Each row was made from one path, in order. Every step used is in the known rows, and no mark comes twice. Write each row's path.
Known rows
kebel -> rovim: [  7  19 -16  -4  20   0  -5 -10   5   5  -3   8  -1 -17  19   3  20  32
   9  12  -7   4  10 -10  -8  11  11  -2  15  -7  -4   4  -3  -2  -1]
beminu -> kebel -> vinedab -> mazaf: [ 15   6 -29   1  -4   2 -13 -17   1   1  12   2 -12   4  40 -10  11   8
   8   8  -4 -15   2  -1  -5  19  11   4  14  23  11   5   0 -34  -5]
mazaf -> zesal -> kebel -> vinedab: [  8   3 -18 -18   2   1 -10  -8  -6   3   9  16 -28 -21  20   5  -6 -16
  -1  15   8  -8  -7  -1   7  13   7   5  18  20  17 -16  -1  14 -10]
vinedab -> zimo -> rovim -> kebel: [ 18  15 -30  28   4 -13 -11   1  14   0  12  13  23  -4  13   5  18   1
  -2  23 -15  -2   8  -5 -18  20   5   1  13 -30  21   0   6   5  -2]
rovim -> zimo: [ 10  13 -19 -10  14  -2  -3 -10 -10  10  -1   5  -8  -4  24   3   6  13
  19  16  -2  -5   3 -12  -2  12   5  -1  14  -4   6   0   6  -7  -6]
zimo -> rovim -> kebel: [ 15  10 -31  24  15  -6  -6   3  12   0   9  19  11  -8  17   0  15  -6
  -1  16 -19  -2   2  -6  -8  19   0   2  12 -24  21   8   7   3  -3]
zimo -> beminu -> kebel: [ 18   9 -29  22  15   9 -12  -3   3   7   2  15  -2   4  15   5  10  29
   6  10 -18 -16   6   3   6  15   1   1  17  -6   7  20   0  -5   3]
mazaf -> zesal -> kebel -> vinedab -> zimo: [ 11  10 -17 -10 -12  -9 -15 -12   0   3  13   8 -11 -17  16  10  -1  -3
  -1  22  11  -7   1  -1  -7  14  13   4  19  11  16 -25  -2  14  -7]
vinedab -> zimo -> zesal: [ 13  24 -23  10  12 -11 -13  -1   1   4   8   3  19  -2  15  10   5   2
   2  16  -9 -17  16  -9   2  13  15   1  19  -4   0  -2  -4   0   2]
beminu -> kebel: [  8   9 -30   2  10   6 -11  -9   7   7   6  17  -8   8  26   0   5  13
  10   9 -16 -11   5  -5  -3  16   7   8  16  10   6  16  -4 -14  -5]
mazaf -> zesal -> kebel -> rovim: [ 10  12 -14 -28  12   4 -10  -6   1   7  -1  18 -23 -12   5  14   5   6
   0  19  -3  -1   5  -8   6   8  12   2  18   7   6  -8  -9  21  -2]
zimo -> zesal -> kebel -> vinedab -> mazaf: [ 15   9 -25  -8   2  -6 -14 -14  -5  -1  12  -1 -16  -5  34   0   0 -32
  -2  15   2 -29  -5  -2   6  16  11   4  18  21   9 -13   0 -18  -1]
vinedab -> mazaf: [ 18  14 -19  -4   6  -6 -12 -20  -3  -1   5  -6   7   3  34   0  18   7
  14  13 -15 -13   2  -4  -1  18  14   5  18   8   3   1   2 -26   0]
rovim -> kebel: [  8  14 -31   7  10  -4  -5  -6  13   4   5  12   1  -7  26  -5  12   4
   5  14 -15   0   2  -4  -7  13   5   7  13  -3  17   6   3  -4 -12]
zesal -> zimo -> rovim -> kebel: [ 14  -2 -30  14   9  -4 -11  -3   6   6  10  14   8   5  17   6  16   5
  -4  20 -13  -1   5 -11 -11  24  -1   3  15 -26  24   9  10   5  -1]
vinedab -> zimo -> rovim -> kebel -> zesal -> mazaf: [ 16  -3 -17   4  -3 -18 -13   4  16   4  15  13  -4 -15   5   4  22   6
  -7  22 -17  -4   2  -8 -12  14  13   6  17 -42  25  -4   5  30  -2]
kebel -> rovim -> zimo: [  9  17 -16 -15  17   1  -2  -7  -5  12  -7   6 -12 -11  17   4  14  30
  16  18   1   3  12 -15  -7   8   6  -7  12 -11   1   0   2  -1  -4]
beminu -> kebel -> rovim: [  7  15 -26  -5  14  10  -9  -7  10   9   0  17 -11  -1  20   1  14  32
   6  10 -12  -2  14  -9  -8  12  10   1  13   2   0  16  -8  -8  -2]
mazaf -> zesal: [ 16  11 -15 -12  13   3  -9  -3  -9   5   3  15  -2  -7  13   8   6  15
  10  10 -11   1   7  -6  16  11  14   5  20  12   8   3  -5   9  -5]
vinedab -> zimo -> sugu: [ 16  21 -20   5   0 -12 -17  -8  11  -1   1  11  25   1  17  11  20  25
   6  10   2  -4   9  -4 -15  18  11   0  17 -27  14  -6  -2  -6  -1]
rovim -> kebel -> zesal: [  8   7 -21  -4   7 -15  -7  -4  12   5   6  16  -5 -21  17  -9  19  24
   1  12 -21   1   8  -8  -2  14  16   3  16  -5  23  10   0  19 -10]
kebel -> vinedab: [  5  11 -20   6  10  -4  -4 -12  -3   1   7   7  -6 -26  33  -6   6  12
   7   7   4  -3  -3  -4  -7  16   6   1  16   8   7  -4   4  -9  -9]
mazaf -> zesal -> kebel: [ 12   6 -17 -26   7   1 -12  -7  -4   5   4  19 -20  -5  11  15  -6 -18
   3  18  -7 -11  -5  -4  13  11  11   9  21  15  13 -10  -5  17  -5]
kebel -> zesal: [  9   7 -10 -10  13 -14  -8  -9  -1   5   4  13  -2 -23  17  -3  15  32
   8   9 -18  -3   6 -10   2  15  19   1  20  -3   9   7  -1  18  -2]
zimo -> beminu -> rifo: [ 12  13 -20  26  22  10 -16   1  15   8  -5  19   4 -13  18   1   8  48
  13   8  -8 -15   3   5  17  12   1   2  16 -13   1  16  -2  -5  -2]
beminu -> kebel -> zesal: [  9   3 -20  -9   8  -5 -13  -5   6   9   7  22 -12  -8  18  -4  12  31
   6   8 -21  -8  11  -9   1  15  17   4  19   6  14  19  -7  10  -4]
zesal -> kebel: [  5   9 -19 -14   9  -5 -11 -15   2   3   4  11 -15  -7  22   9  -1 -19
   5  18  -7 -15 -10  -5  -4  14   5   8  20   4   8  -9   1   2  -3]
mazaf -> zesal -> zimo: [ 14  -5 -14 -20   6   4 -13 -13 -13  11   4   8  -6   8  15  14   9  27
   7  14  -4   3  11 -13  11  19  11   7  22   6  11   2   1  13  -4]
mazaf -> zesal -> zimo -> rovim -> kebel -> vodus: [ 23 -16 -22   7  -8 -10  -9   5   4   9   6  20  -4 -18   3   9   8  16
 -11  20 -12   0   4 -10   9  21   6   5  21 -14  33  11   5  19   0]
zimo -> rovim -> kebel -> sugu: [ 21  12 -28  16  15 -11   1  -8  10   2  13  15  11 -23  20  -5  18  -7
  -4  11 -20   5  -6   1   3  17   3  -4  11 -16  29  10   5 -15  -4]

Write each row's path
[  5  18 -21 -16  21  -1  -9  -2   4   7  -1  14 -18  -9  11  12   3 -11
  -6  17  -4 -17   7 -10   3   9  10   0  17  -1  -1  -3  -8  11   3] | zimo -> zesal -> kebel -> rovim
[ 26  -9 -16   0   0  -1 -17  -9 -17   2  14   6   1   2  17  11  14  10
  -2  17   0  -5   6 -11   8  27   9  -1  19  -7  18  -3   6   3   5] | kebel -> vinedab -> mazaf -> zesal -> zimo -> rovim
[ 11  -5 -13  10  13   5 -22  -4  13  15  -2  18  -4 -11  12   4  12  72
   7  11  -7 -12  11  -3  17  17   6   1  20 -18   9  18   0  18   0] | kebel -> zesal -> zimo -> beminu -> rifo
[  7  -8 -19 -14   1 -11 -13 -12   5  11   7   9  -9  -6  19   0  18  36
   0  17 -12   3  12 -14  -6  20  12   4  19  -9  24   8   5  22  -9] | rovim -> kebel -> zesal -> zimo
[ 21  -4 -28  10  -6   6 -18 -19  -5   5  10  -4 -11  10  32   0  17  30
   3  13   0 -18   5   1   0  24   6   0  17   7  14   7   6 -22   2] | zesal -> zimo -> beminu -> kebel -> vinedab -> mazaf
[  9  -4 -17 -12   3 -11  -7  -1  13   7   9  12 -23 -16  15  -4  18   8
   0  14 -17  -3  -2  -6  -3   8  12  11  17 -21  22   1   2  23 -10] | rovim -> kebel -> zesal -> mazaf
[ 22   7 -24  -7  -5   0  -9  -7  -3   0  11   5 -10  -6  26  -6  11   4
   3  11  -4  -2   6   1  10  14  15   4  14  24  23  -4  -2  -7 -12] | rovim -> kebel -> vinedab -> mazaf -> zesal
[ 21  11 -14 -12  16  10  -7   2 -11  12  -9  13 -24 -10  -5  19   8  26
   5  24   1  -8   7  -3  17   6   2 -10  16 -14  10  -6   1  27   5] | mazaf -> zesal -> kebel -> rovim -> zimo -> beminu
[ 16  -2 -16   9  13  17 -22   0   6  15  -3  20  -4   1   9  11   6  61
   8  11  -2  -9  11   1  28  15   3   4  20  -7   8  15  -3  11  -1] | mazaf -> zesal -> zimo -> beminu -> rifo
[ 12   5 -21 -14  18   1  -4   3  -7  12   4   4 -24   3  16   9  -1 -17
   6  16  -2 -19   1 -12  13   4   5   5  16 -17   4  -4   3   1  -3] | rovim -> zimo -> zesal -> mazaf
[ 10  21 -32  18   3 -10  -9   3   9   3  13   6   8 -13  21  -2   4  -4
  -7  16   1 -13  15  -4  -4  12  10   0  14   0  15  -6  -1   2  -8] | rovim -> kebel -> vinedab -> zimo -> zesal
[ 11   7 -20  -4  21  -1  -7   2   0   7   8   6 -13  -1  17   9   4 -20
   1  11  -9 -19  -2  -8  12   7   8  10  19 -13   1   0  -1   1  -1] | zimo -> zesal -> mazaf
[ 13  11 -19   2   9  -7 -12  -1   4   6  11   0  -3   1  13  12   6 -12
   0  17  -7 -19   5  -7   2   8  12   9  20 -19   2  -9  -1   4   1] | vinedab -> zimo -> zesal -> mazaf
[ 27  -6 -27   2  -1  -1 -15  -3  -1   4  12  10   6  15  14   9  19   2
  -4  21 -15  -2  10  -9   5  24   8   4  16 -12  28   5   5   4   0] | vinedab -> mazaf -> zesal -> zimo -> rovim -> kebel
[ 16  12 -20 -11 -12  -7 -19  -4   8  -1   7  17  -1  -7  11  14   6   4
  -4  12  18  -6   3   0  -5  16   9   1  18  -9  26 -22  -5  12  -6] | mazaf -> zesal -> kebel -> vinedab -> zimo -> sugu
[ 20  -5 -27   6   7   0 -12   2   1   7   9  19   3   7   8  11  13   6
  -5  20 -12   3  10 -11   3  22   3   3  15 -18  28   7   5  18  -3] | mazaf -> zesal -> zimo -> rovim -> kebel
[ 25   8 -15 -32   0  -6  -9 -23  -5   3  11   6 -15 -11  22   7   5 -21
   2  13 -11  -7 -12   4  23  13  17   1  20  24  22  -9  -4 -15  -3] | vinedab -> mazaf -> zesal -> kebel -> sugu
[  5  10 -31  12   5  -4  -2  -7   9   2   9  10  -9 -22  32 -12   9   4
   1  10   1   0  -1  -1 -11  15   2   4  11   4  20  -1   5  -5 -16] | rovim -> kebel -> vinedab
[ 10  17 -23  -7   6 -11 -17  -5   4   4   9   8  -3   0  13  16  -7 -29
  -4  23  -4 -26   4  -7   0  13  11   5  21   0   6 -14  -4  10   2] | vinedab -> zimo -> zesal -> kebel
[ 11   9 -18 -17  21   4  -3   5  -3  14   0   5 -28  -1  11   9   7  -4
   3  16   0 -13   8 -15   9   1   6   1  14 -22   0  -3   0   5  -1] | kebel -> rovim -> zimo -> zesal -> mazaf
[ 15  -3 -18  10  15  -5 -14 -10  -7   5   8   9  11   2  16  14  15  13
   1  19  -9  -5   3 -16  -5  27   3   1  19 -26   9   5   9   4   7] | zesal -> zimo -> rovim
[ 11   1 -19  19  16  11 -20  -7  11  14  -3  14   0  -1  18   7   8  59
  10  13  -3 -13   6   0  15  17  -1   4  18 -17   4  15   2  -2  -1] | zesal -> zimo -> beminu -> rifo
[  9  11 -25 -21  16  -2  -9  -1  -7  10   2  13 -23   2  15  12 -12 -35
   2  21   0 -26   0 -12  11   9   4   2  17   4   8  -8   0   4  -2] | rovim -> zimo -> zesal -> kebel
[  7  -8 -10 -18   6 -11 -15 -17  -5  11   6   5  -7  -7  19   5  17  44
   6  15  -9   0  10 -17  -3  21  15   3  23  -7  12   6   4  20  -2] | kebel -> zesal -> zimo
[ 15  14 -23 -10  12  -2  -7  -3   0   5  -6  15   2   3  19   6  14  19
  15   7   7  -4   4 -10  -2  14   2  -4  13 -24  17   0   2  -9  -4] | rovim -> zimo -> sugu
[ 22   7 -16 -12   0   0 -10 -11 -13   0  10   3  -8  -9  27  -1  11   9
   8   9  -1  -5   5  -2  14  15  17   3  18  24  13  -6  -3  -9  -6] | kebel -> vinedab -> mazaf -> zesal
[ 25  -2 -18 -21  -4   2 -21 -12  -6   4   2   9   6  23  17  16  20  27
   5   7   4  -4  10  -9  10  22  13   4  21  -8  22  -1  -3  -6   0] | vinedab -> mazaf -> zesal -> zimo -> sugu
[  4  10 -25  -6  11  -3  -8  -5  -1   3   9  13 -22 -19  25   3 -10 -32
  -6  13   7 -21  -6  -5   5  13   4   3  18  13   9 -11   0   2  -5] | zimo -> zesal -> kebel -> vinedab
[  8  16 -29  17  -8 -12  -9 -10  14   1  12   2   6 -19  28  -6  13  15
   1  18   4   1   7  -1 -23  16   8   2  13  -4  20 -11   5  -1 -13] | rovim -> kebel -> vinedab -> zimo
[ 17  -5 -19  11   8  -7 -13  -7   1  10   2   7  -2  -9   7   5  24  51
  -3  18 -13  -4  10  -4   5  19   5  -3  20 -24  22  12   9  30   2] | rovim -> kebel -> zesal -> zimo -> beminu
[ 11  13 -21 -25  10   1 -10  -4   6   7 -10  19 -16   1  12  12  12  10
   6  14  13  -5   3 -12  -8  11   2  -6  12 -25  15  -9  -2   3  -2] | zesal -> kebel -> rovim -> zimo -> sugu
[ 19   1 -22  -1  12  18 -15  -2  -1  15  -3  16 -16   8   1  15  17  57
  -1  15  -7  -1  21  -6  11  14   7  -4  17  -6   8  18  -5  17   6] | mazaf -> zesal -> zimo -> beminu -> kebel -> rovim
[ 23  11 -27   6  14   6  -1 -12  -2  14   4  10  -9 -10  19   0  11  26
   9   9 -12  -6  -1   5  16  12   1 -10  13  -3  18  18   3 -22   1] | rovim -> zimo -> beminu -> kebel -> sugu
[ 14  -7 -18   0   7 -12  -8   5  14   4  13  18 -15 -16   8   1  20  -1
  -6  17 -20  -4  -3  -8  -2  13   9   7  16 -36  25   3   5  27  -3] | zimo -> rovim -> kebel -> zesal -> mazaf
